Each row comes from the steps of one walk. Every step used is in the known rows, and no mark comes twice. Write the walk behind each row, first mark first.
Known rows
voket > zuli > zuzud: [ -4  -2 -16  32  -4  -4  -7  -1 -14  29 -19   0  -5   0  11  29  14   0
 -19]
pilibut > zuzud: [ -7   1 -10 -15   3  -2  -7  -1  -6  17  -8   8  -7   1  -3 -15  -6   3
 -19]
zuli > zuzud > logape > voket: [  4   1 -12   6 -17   0   8  13   1 -12   4  -2 -10  -8   9  -6  -3  13
  27]
zuli > voket > pilibut: [  1 -35  11  34  18   4  -4   5  -9  -4 -21  -1   5  -7  10   8 -20  -2
   5]
logape > voket > zuli > zuzud > pilibut: [ -7  -7 -31  22  13  -1 -13   9 -12  36   6   2   2   0   2  35  12   5
   2]
logape > voket > rabib: [  0   9   3 -14  -5  -1   7   0   5   6  17  -4  10   8 -10 -17  -6   8
  -8]
voket > zuli: [ -4  -2   3  22  -7  -5  -3  -9 -13  22 -19  -9   4   1   1  23  25  -4
 -24]
logape > voket: [ -2  -2   2   3 -10   1   0   4  -5  20  -5  -1   8  -2  -2 -18  -3  12
   6]
lonap > logape > voket: [ -9  11   1  -9  -3  -2  15   6  -8  18  -2  -4   1  -4  -6 -23  -8   7
  11]
zuli > voket > pilibut > gorif: [  4 -13  19  36  13   1 -11  -4 -10   7 -14  13   3  -8   7  -9 -23  -8
  -5]
voket > rabib > zuzud > pilibut > gorif: [ -2  26   3 -19  17  -3 -16 -19  20  -1  17  19   3  12 -11  -8  -9 -13
 -26]
voket > rabib > zuzud > logape: [  7  16   9 -31  -9   0  10  -9  25 -44  12  -5  -4   8  -2  -2   6  -6
  -3]
rabib > zuzud > logape > voket: [  6  12   1 -23 -19   7   5   3  15 -17   9  -1   1   0   1 -15   9   6
  29]
zuzud > logape: [  2  -9  14   7 -15  -4  10  -5   2 -31 -14 -12  -7  -8   2   1  10   2
   1]
rabib > zuzud > logape > voket > pilibut: [  6  -4  11 -37   5   9   2  -4  17 -36  13  -7   3  -7   4   8  -8   0
  35]
zuzud > pilibut: [ -9 -22   1  15  17  -4 -10  -5  -3   0 -16   0   1  -3  -4  14  -1   1
 -12]
zuli > voket > rabib > zuzud: [  6   6  -4   9   0   5  -1   8  12   2   2  12   7  16   3 -17  -9  -4
  -5]
pilibut > voket: [  1 -21  11   8  -8   3   0   9 -12   1 -20   3  -4   5  -5 -20   5  -1
  -6]
lonap > logape: [-10   5   8   3   2  -7  13  -3  -8   5 -21  -5  -6  -5  -3 -10  -7   0
 -10]
rabib > zuzud > logape: [  4   6   8 -13 -15   2   3  -6  15 -29  -9  -2  -6   0   5  -3  10  -2
   9]

Write each row's walk
[  2  23  -3 -34  -4   5   0  -1  19   7  22   5  12  15  -6 -21  -7   4
   2] => logape > voket > rabib > zuzud
[  0   5  20  -7   7   2 -10 -12  -4  11   5   7   8 -10  -2 -11 -20   0
   2] => logape > voket > pilibut > gorif
[  5 -24  -1  -1  15   3   3  10  -4 -32   3  -1 -11  -8   6   2 -14  -5
  14] => zuli > voket > pilibut > zuzud > logape
[  6  17  -5 -17 -22   5   3  -1   7  -2  12  -9   5   4   0  12  34  -3
  18] => rabib > zuzud > logape > voket > zuli
[ 13   5   2  -1 -12   4  11   9  18 -35  11   1  -1  11   3 -14   2  -6
   9] => zuli > voket > rabib > zuzud > logape
[ -8  -4  12 -21  22   1  13   0  -6   0   1 -10   2 -11  -4   0 -24   1
  15] => lonap > logape > voket > pilibut
[ -7 -14   1 -26  27   0  -9  -8  -3  -2  -5   2  -6  -5   0   8 -22  -2
 -14] => voket > pilibut > zuzud
[ -8  16  -5  -1  -5  -3  14   3 -17  34   2 -12   4  -1  -8   3  18  -1
  -1] => lonap > logape > voket > zuli
[  8 -14  -9  20 -18   0   7  15 -15 -14  -7  -5 -18   2   5  19  31  -6
   4] => pilibut > voket > zuli > zuzud > logape
[  1  16   4 -24   1   1  -1 -10  19  -6   4   4   4  14  -3  -8  -5  -4
 -18] => voket > rabib > zuzud
[ -6   1   8  17  11  -7 -17 -14  -4  13 -10  13  -1  -4  -6  -3  -4  -5
 -21] => zuzud > pilibut > gorif
[  0  32  -4 -30  11   2 -14  -9  20  12  35  20  10  12 -14 -21 -11  -5
  -6] => logape > voket > rabib > zuzud > pilibut > gorif
[  7  10   9 -22 -16  -2  19   1  11 -33  25 -14   2   2  -9 -13   4   6
   7] => zuzud > logape > voket > rabib
[  5 -17  18 -17   3   3   8  -3   4 -37   7 -16   2 -14   1  12  -6   5
  26] => zuzud > logape > voket > pilibut
[ -1 -24  -7   5  26   4  -9   9 -10   7  -8   9  -3  -3   5  -3 -25  -3
   0] => zuli > voket > pilibut > zuzud
[  5  -8   3  27  -2  -2   7   9  -2   0  -3   2   6   9   0 -15  -8   0
 -14] => zuli > voket > rabib
[ -3   5 -24  20  -9   0  -5   8 -14  43  -1   0   2   1   7  16  13   7
   1] => logape > voket > zuli > zuzud
[ -9 -20 -18  26  22  -4 -13   3  -3   8 -15   9  -8  -4   7  20 -11   5
  -6] => zuli > zuzud > pilibut
[  2  -1 -11  24 -14  -6   4   0  -8 -10 -10 -10 -13  -5  12  34  25  -3
  -4] => voket > zuli > zuzud > logape
[ -5  15 -24  25   6  -3 -20   0 -13  48  13  16   0  -1   0  17   9  -3
  -7] => logape > voket > zuli > zuzud > pilibut > gorif
[  5   4   2   4 -23  -1  10   1  -7  -3   7 -18   4  -3  -3  15  34   2
   9] => zuzud > logape > voket > zuli
